(in the rows, 128 means zero)
Known rows, with every step that occurs
s, p, c, e, y, z: [150 120  82 144 141  94  31 124 108 142 159 155 136 123 126 124 107 192
 134  94 114]
s, p, y, z: [132 140 126 129 161  84 154 134  96 112 151 110 130 146 105 108  92 159
 136 141 109]
c, p, y, z: [129 109 114  92 144 135 168 116 112  74 114  98 139 137 121  95 125 113
  63 107 127]
s, p, c: [102  77  95 146 158  68 126 127 132 152 232 100 152 107 141 174 140 151
 165  79 119]
e, y, z, s, p, c: [137 157  85 169 136 104  70 119 100 146 193 166 116 102 186 132 146 146
 134 138 156]
p, y: [ 96 114 118 105 169  98 208 128 126 125 141  82 129 122 111 134 122 136
 139 130 144]
p, l: [ 54  67 147 163 156 133 193 145 152 116 158  77 152 160 124 138 125  66
 110 103 143]
z, s, e: [135 125 101 134  78 144 160 144 117 169  89 139 108  87  90 143 148  72
 132 121 103]
y, z, s, p, l: [104 129 139 216 127 140 144 157 121 114 182 139 129 155 127 122 115  48
 111 140 116]
z, c, p: [126  96 177 100 150 148 156 112 176 118 166 115 147 135 131 162 157 106
 119 100 133]
e, s, p, c: [122 119  86 152 130  95  94 126 136 140 185 121 147 104 189 197 153 168
 154  99 168]
e, y: [100 124 124 116 218 118 153  94 136 147 120 114 126 131 143 135 137 165
 116 120 163]
c, e, y, z, s: [139 152  95 147 126 169  91 114 109 144  94 187  97 106 127  90 122 111
 104 146 114]
s, p: [122 100 131 145 200  94 152 118 131 153 177 117 142 134 109 164 117 152
 155  96 100]
z, c, e: [119  92 164 120 109 144 132 133 169 156 147 128 131 124  99 143 129 112
 186 123  91]
c, e, y, z, s, p: [180 179 105 166 155 143  61 117 107 153 127 203 106 114 113 130  98 161
 123 142 104]
s, e, y: [142 141 120  96 146 111 131 123 119 162  54 120 123 123  99 145 126 176
 107 107 145]
e, s: [ 98 116 117 127 145 145 150 110 142 124 101 121 128 122 172 146 152 119
 117 120 157]
c, e: [107  69 104 125 144 139 141 124 138 153 125 124 136 114  88 132 115 111
 136  91  72]
p, y, z: [ 94 115 118 107 131 111 179 133 101 100 118  91 123 132 121  72 120 105
 116 141 115]
e, y, z, s: [113 155 112 145 150 152 129 100 106 133 110 161  95 117 165  80 142  96
  93 160 148]
e, s, p, y, z, c: [160 205 171 133  99 110 108 142 129  97 128 131 122 157 162 140 123 172
 164 194 171]
p, c: [ 66  50  90 124 125 100 149 122 134 143 198  84 143 103 155 134 163  94
 150  86 130]

Rows
[139 135 124  99 111 125 102 129  99 136  32 127 113 139  98  80 121 143
  81 123 118]	s, e, y, z
[189 202 151 126 110 113  99 150 155 136 127 145 134 129 120 205 105 211
 193 166 169]	z, c, e, s, p, y
[179 177  99 135 107 124  87 148 102 104  87 156 129 133 120 134  85 187
 129 149 121]	c, e, s, p, y, z
[170 159 163 145 119 141  73 134 167 153 133 164 136 126 129 202 122 180
 191 138 128]	z, c, e, s, p
[182 161 174  80  87 151  79 122 136 116  52 142 127 150 105 118 145 152
  75 114 140]	s, e, y, z, c, p
[ 94 108 115 154 111 162 156 120 109 129 139 143 105 107 147  76 149  38
 113 146  89]	y, z, s
[119  91 168 122  71 160 101 139 144 131 130 137 120 138 101  79 123  74
 158 136  60]	y, z, c, e
[108 146 188 118 142 134 111 110 142 127 123 128 113 157 155  81 138 134
 133 162 152]	e, y, z, c
[184 166  92 103  52 155 153 151  91  98  57 138 117  99  88 111 140  86
  58 123 117]	c, p, y, z, s, e
[132 131 160 104  68 131 128 152 130 117 119 117 121 135  96  82 110 107
 166 166 101]	p, y, z, c, e
[152 160 182  99  75 128  89 134 123 144  55 131 110 155 114  84 134 136
 126 152 134]	s, e, y, z, c
[136 142 123 153 178 123 121 116 135 137 133 140 140 131 156 190 129 171
 133 120 148]	e, s, p
[129 111 112  85 181 119 199 115 132  98 134  93 148 122 114 155 130 146
  85  96 155]	c, p, y
[ 98  84 202 145  99 168 143 148 171  71 160  98 158 187 144 110 141  39
  74 114 137]	y, z, c, p, l
[151 183 113 133 173  95 150 132 123 119 121 120 136 129 146 190 115 207
 142 145 187]	e, s, p, y
[142 144 100 126 118 158 178 120 109  84 126 137 120 106 132 107 146  77
  68 135 136]	c, p, y, z, s
[107 138 176 110  93 113 164 140 129 106 144  87 119 151 129  77 130  96
 156 173 131]	p, y, z, c
[180 177  95 130 144 113 114 142 125 130  99 144 138 114 111 199  91 212
 151 135 152]	c, e, s, p, y
[ 94  50  69 125  98 116 108 138 134 154 173 110 148  86 123 140 142 109
 153  70  91]	p, c, e
[129 131 155 127  47 184  72 138 149 115  87 154 120 139 155  97 137  97
 145 157 109]	y, z, c, e, s
[127 117 110 112 183 136 112 103 137 158  98 141 131 122 106 141 108 176
 118 105 133]	c, e, y
[ 90  97 183 122  97 140 140 127 143 121 156 110 118 149 139  75 142  63
 148 152  94]	y, z, c
